Every row comes from one small tree of marks. Brackets hold a mark, then the marks that hang from it, in alphabetical order. Every link used is in the known rows. Which tree was each row made from?
Known rows
(nemaz (dega bomub) fikin gogi lurid): [ 1.95  3.79 -4.08  8.74  0.40 -3.20 -5.28  8.60 -2.93 -0.72  5.34  0.17
  2.74 -1.45 -4.08 -0.66  2.97  5.23  2.34  5.95  3.01]
(nemaz fikin (gogi bomub) lurid): [-2.02  2.20 -2.75  3.39 -1.17 -3.52  0.26  6.50 -2.09 -1.28  3.12  2.03
  3.81  0.66 -2.18 -5.16 -1.31  2.21  3.17  1.49  4.42]
(lurid (nemaz (dega bomub) gogi) vuzet): [ 1.28  1.71  0.08 -1.88  2.16  3.26  0.02  6.09 -1.14 -2.92 -0.68 -2.44
  3.80  1.30 -7.41 -1.43  2.22 -1.43  3.28 -3.52 -2.89]
(vuzet (lurid (nemaz dega fikin))): [ 0.06  1.03 -2.57 -1.26  4.02  0.98  1.30  2.23  0.09 -4.49  0.39 -3.61
 -1.12 -1.39 -1.30 -4.96 -1.13 -1.46 -0.21 -3.24  0.66]
(lurid nemaz): [ 0.38 -1.54 -0.69 -6.10  1.66  4.19  2.77  3.45  1.44 -1.63 -2.32 -0.78
  0.75  1.16 -2.22 -4.84  0.40 -3.44  0.49 -3.00  1.05]
(nemaz (dega bomub) fikin): [ 3.11  1.23 -4.58  5.69 -0.85  1.02 -3.79  4.84 -0.46 -0.45  1.27  1.26
  0.49 -1.68 -2.10 -2.59  4.00 -0.10  0.38  5.11  3.13]
(fikin bomub (nemaz dega gogi lurid)): [ 3.46  2.29 -5.98  2.78  2.04 -1.28 -6.93  8.19 -3.84 -2.19  2.54  0.41
  0.70 -0.80 -0.99 -1.33  5.27  2.10  2.79  4.24 -0.68]
(nemaz dega (fikin bomub) gogi lurid): [ 3.13  4.48 -5.49  8.03  1.43 -4.15 -6.82  8.10 -4.24 -1.29  4.01 -0.30
  3.55 -1.46 -4.06 -1.14  2.97  4.72  4.32  4.55  2.86]
(gogi bomub): [-3.96 -1.81 -3.17 -3.16 -3.71  2.61  5.38  2.85  1.54 -1.31 -3.06  4.11
  0.18  0.38  1.67 -7.35 -1.17 -6.17  1.83 -1.75  2.57]
(nemaz lurid): [-2.09  1.08 -2.38 -1.82 -0.06  1.98  0.22  5.23  0.10 -1.78 -1.18  0.58
 -1.81  0.06  1.48 -2.03  1.16 -3.13  2.23 -0.74  1.93]
(lurid (nemaz (fikin bomub) gogi) vuzet): [ 2.11  2.07  0.27 -1.89  3.20  2.23 -0.54  5.05 -2.18 -3.09 -0.59 -1.30
  5.20  2.08 -7.78 -3.11  1.17 -0.45  4.26 -4.31 -2.52]
(gogi bomub (nemaz dega)): [-3.13 -1.97 -5.78 -2.47 -4.36  2.26  2.62 -0.64 -0.07  1.57 -2.33  0.53
  2.33  1.00  2.39 -8.77 -0.51 -8.23  1.28 -1.12  4.00]
(dega bomub (nemaz fikin lurid)): [-0.65  2.13 -3.09  3.64 -1.09  0.63 -2.89  2.59 -0.15 -0.20  0.77  3.38
 -0.81 -1.67 -0.70 -2.76  3.45  3.32 -2.86  7.73 -0.56]
(dega (nemaz fikin)): [-1.13 -0.91 -1.81 -1.34 -1.24  0.10 -2.76  2.14  1.01 -2.14 -0.69  1.33
 -1.26 -1.34  0.51 -6.66  1.67 -1.32 -2.35  4.50  3.89]
(gogi (nemaz (fikin bomub) lurid)): [-0.17  0.45 -4.95  0.25 -0.06  1.92 -2.61  0.75 -1.67  1.41  0.16  0.19
  1.29  0.88  1.80 -5.06  1.39 -3.74  1.84  0.22  2.21]
(gogi bomub (nemaz dega fikin lurid)): [-1.11  1.69 -6.45  1.11 -3.65 -0.26  0.32 -0.93 -2.53  2.52 -1.14 -0.76
  4.61  1.55  0.53 -6.66  0.23 -4.18  1.38  0.98  4.52]
(nemaz (dega bomub) gogi): [-0.82 -1.28 -3.11  3.59 -0.47  0.34 -1.88  8.82  0.58 -2.04  3.68  2.09
 -0.41 -2.09 -1.17 -3.66  2.03 -0.45  2.25  2.85  2.31]
(nemaz (fikin bomub) lurid): [ 2.04  3.70 -4.77  3.64  0.91  0.12 -3.35  4.35 -2.44 -0.76 -0.01  1.84
  0.97 -0.17 -1.21 -1.26  2.68  1.18  2.85  2.16  0.88]
(fikin bomub): [-0.35 -1.08 -4.61 -0.57  0.29  3.82 -0.34  4.60  0.56 -1.93 -1.99  4.36
 -1.94 -1.15  1.41 -3.87  2.23 -4.17  3.36 -0.57 -1.16]
(dega nemaz): [-2.91 -2.01 -1.58 -3.70 -1.51  1.58 -1.05  2.50  2.08 -2.61 -1.82  1.54
 -2.89 -1.55  2.05 -6.43  1.32 -3.29 -1.84  2.95  2.68]

Write each row's tree
[ 2.08  2.28 -0.26 -4.94  1.79  4.45  0.07  3.56 -1.11 -2.94 -4.04 -4.18
  3.14  1.85 -6.25 -1.25  2.51 -4.50  2.86 -4.91 -1.64] => (lurid (nemaz dega) vuzet)
[ 1.80  3.41 -3.58  5.99  0.58 -4.32 -5.71  8.40 -3.15 -1.72  4.46 -1.97
  2.96 -1.04 -3.55 -1.93  1.84  3.37  3.01  4.07  5.73] => (nemaz dega fikin gogi lurid)
[-3.61 -2.16 -1.58  1.26 -1.33  1.31 -0.86  5.17  2.06 -1.88  2.29  4.95
 -2.15 -2.38  0.43 -5.75  1.80  1.10 -2.02  5.67 -0.45] => (dega bomub (nemaz gogi))
[-2.82  1.78 -1.06 -3.08 -0.99  1.05 -1.97  2.75 -0.23 -2.92 -2.51 -0.20
 -1.55 -0.50  0.10 -3.10  2.00 -2.28 -0.27  1.74  0.25] => (dega (nemaz (lurid vuzet)))
[-1.34  0.16 -1.58 -2.61  4.09  1.66  2.91  2.06  0.85 -4.62  0.33 -2.24
 -1.61 -0.89 -0.56 -5.76 -1.99 -1.93 -0.21 -4.35  0.31] => (vuzet (lurid (nemaz fikin)))
[-0.80  1.94 -3.13  2.54  0.22 -2.24 -3.25  8.91 -1.72 -2.36  2.93 -1.61
  0.61 -1.23 -1.41 -1.63  1.42  0.53  3.65  1.75  3.90] => (nemaz dega gogi lurid)
[ 4.03  0.70 -2.84  0.78  2.65 -0.03 -2.25  5.42 -1.66 -1.38  1.36 -1.52
  4.40 -0.02 -6.11 -4.05  1.67  2.17  2.02  0.64  1.84] => (lurid (nemaz dega (fikin bomub) gogi))
[-1.02  1.66 -2.76  2.32  0.13 -2.67 -4.52  4.49 -1.43 -1.96  1.88  1.70
  0.67 -1.52 -1.28 -4.84  1.58  3.29 -0.05  5.62  1.98] => (dega (nemaz (fikin bomub) gogi lurid))
[-0.99  2.96 -1.31 -0.63 -0.63 -0.34 -3.69  2.21 -1.18 -2.33 -1.49 -0.49
  0.11 -0.30 -1.46 -3.28  2.35 -0.17 -0.63  3.49  1.52] => (dega (nemaz fikin (lurid vuzet)))
[-2.86 -1.36 -1.66 -0.06 -2.25 -2.28 -1.00  3.41  0.48 -2.20  1.17  2.52
  1.05 -1.02 -0.58 -8.76 -0.42  0.39 -1.30  4.40  4.48] => (dega (nemaz fikin (gogi bomub)))
[ 1.56  2.32 -3.81  0.50  2.46  0.46 -5.02  7.78 -3.55 -3.24  1.57  1.39
  0.48  0.54 -1.25 -1.45  4.40  0.45  3.74  1.03 -3.23] => (fikin bomub (nemaz gogi (lurid vuzet)))
[ 0.21  1.89 -0.19 -3.68  0.81  2.02  1.82  4.97 -1.62 -2.99 -2.14 -3.02
  5.38  2.04 -7.33 -3.43  0.44 -2.86  3.98 -4.98 -1.27] => (lurid (nemaz dega (gogi bomub)) vuzet)
[-1.94 -0.30 -1.73 -2.20  4.10  0.60  2.31  4.13  0.58 -5.35  1.62 -3.11
 -1.58 -1.54 -0.95 -5.39 -2.11 -1.57  0.71 -4.28  0.37] => (vuzet (lurid (nemaz dega gogi)))
[-1.60  1.46 -2.24  4.85 -0.70 -1.29 -3.23  4.93 -0.43 -0.91  3.49  3.62
  0.08 -1.82 -1.44 -3.64  2.29  5.09 -1.91  7.80  0.18] => (dega bomub (nemaz fikin gogi lurid))
[ 1.24 -0.84 -1.55 -1.09  1.80  1.87  0.62  6.24  0.34 -1.38  1.19 -0.82
  2.39 -0.07 -4.45 -3.74  1.40  0.53  0.95 -0.01  0.71] => (lurid (nemaz (dega bomub) gogi))
[ 3.13  0.18 -2.34 -2.16  2.56  2.85  0.27  2.83 -0.47 -0.96 -1.59  0.05
  2.80  0.86 -4.02 -4.30  1.48 -0.34  1.05 -1.06  0.34] => (lurid (nemaz (fikin bomub)))
[-0.08  3.65 -2.71  0.79 -0.16 -0.33 -4.58  2.04 -1.94 -2.14 -1.70  0.56
  0.49 -0.70 -1.90 -2.65  3.20  0.72  0.33  3.80 -0.61] => (dega (nemaz (fikin bomub) (lurid vuzet)))
[ 0.54 -1.41 -4.51 -0.20 -1.27  1.74 -3.18  0.94 -0.37  0.83  0.46 -1.75
  1.10  0.24  1.53 -6.64  1.68 -5.91  0.59  0.92  5.58] => (gogi (nemaz dega fikin))
[ 1.16  1.56  0.59 -3.74  2.18  2.47 -0.17  5.89 -1.31 -3.62 -1.24 -4.01
  4.01  1.65 -7.13 -2.26  1.36 -2.75  3.78 -4.82 -1.09] => (lurid (nemaz dega gogi) vuzet)
[ 3.39  6.68 -4.00  6.59 -0.02  0.33 -5.11  5.23 -3.66 -0.78  0.18 -1.41
  2.51 -0.20 -4.94  2.34  4.99  1.42  2.67  3.34 -0.44] => (nemaz (dega bomub) fikin (lurid vuzet))
[ 0.34 -0.85 -0.82 -2.32  0.99  0.34  2.82  4.31 -0.14 -1.32  0.59  0.17
  4.68  1.55 -4.65 -7.07 -1.29  0.41  1.07 -1.54  2.93] => (lurid (nemaz fikin (gogi bomub)))
[ 2.29 -0.42 -1.45 -1.03  2.91  1.00 -0.04  5.05 -0.64 -1.58  1.17  0.37
  3.69  0.71 -4.81 -5.42  0.33  1.41  1.88 -1.01  1.15] => (lurid (nemaz (fikin bomub) gogi))
[ 0.87  1.23 -5.33  2.74 -0.98  1.56 -3.64  1.33 -1.75  1.98  1.27 -1.33
  1.56  0.35  0.54 -3.62  2.75 -2.53  0.52  2.68  3.01] => (gogi (nemaz (dega bomub) fikin lurid))
[ 3.20  0.36 -1.85  1.36  2.10  0.50 -1.16  5.72 -0.74 -0.99  2.21 -1.16
  4.01  0.01 -5.90 -3.93  1.73  2.55  0.61  1.54  1.86] => (lurid (nemaz (dega bomub) fikin gogi))
[ 2.27 -0.13 -2.43 -2.17  1.39  3.93  0.81  3.88  0.58 -0.77 -1.54 -1.06
  1.53  0.08 -3.59 -2.79  2.56 -1.29  0.11 -0.23  0.01] => (lurid (nemaz (dega bomub)))
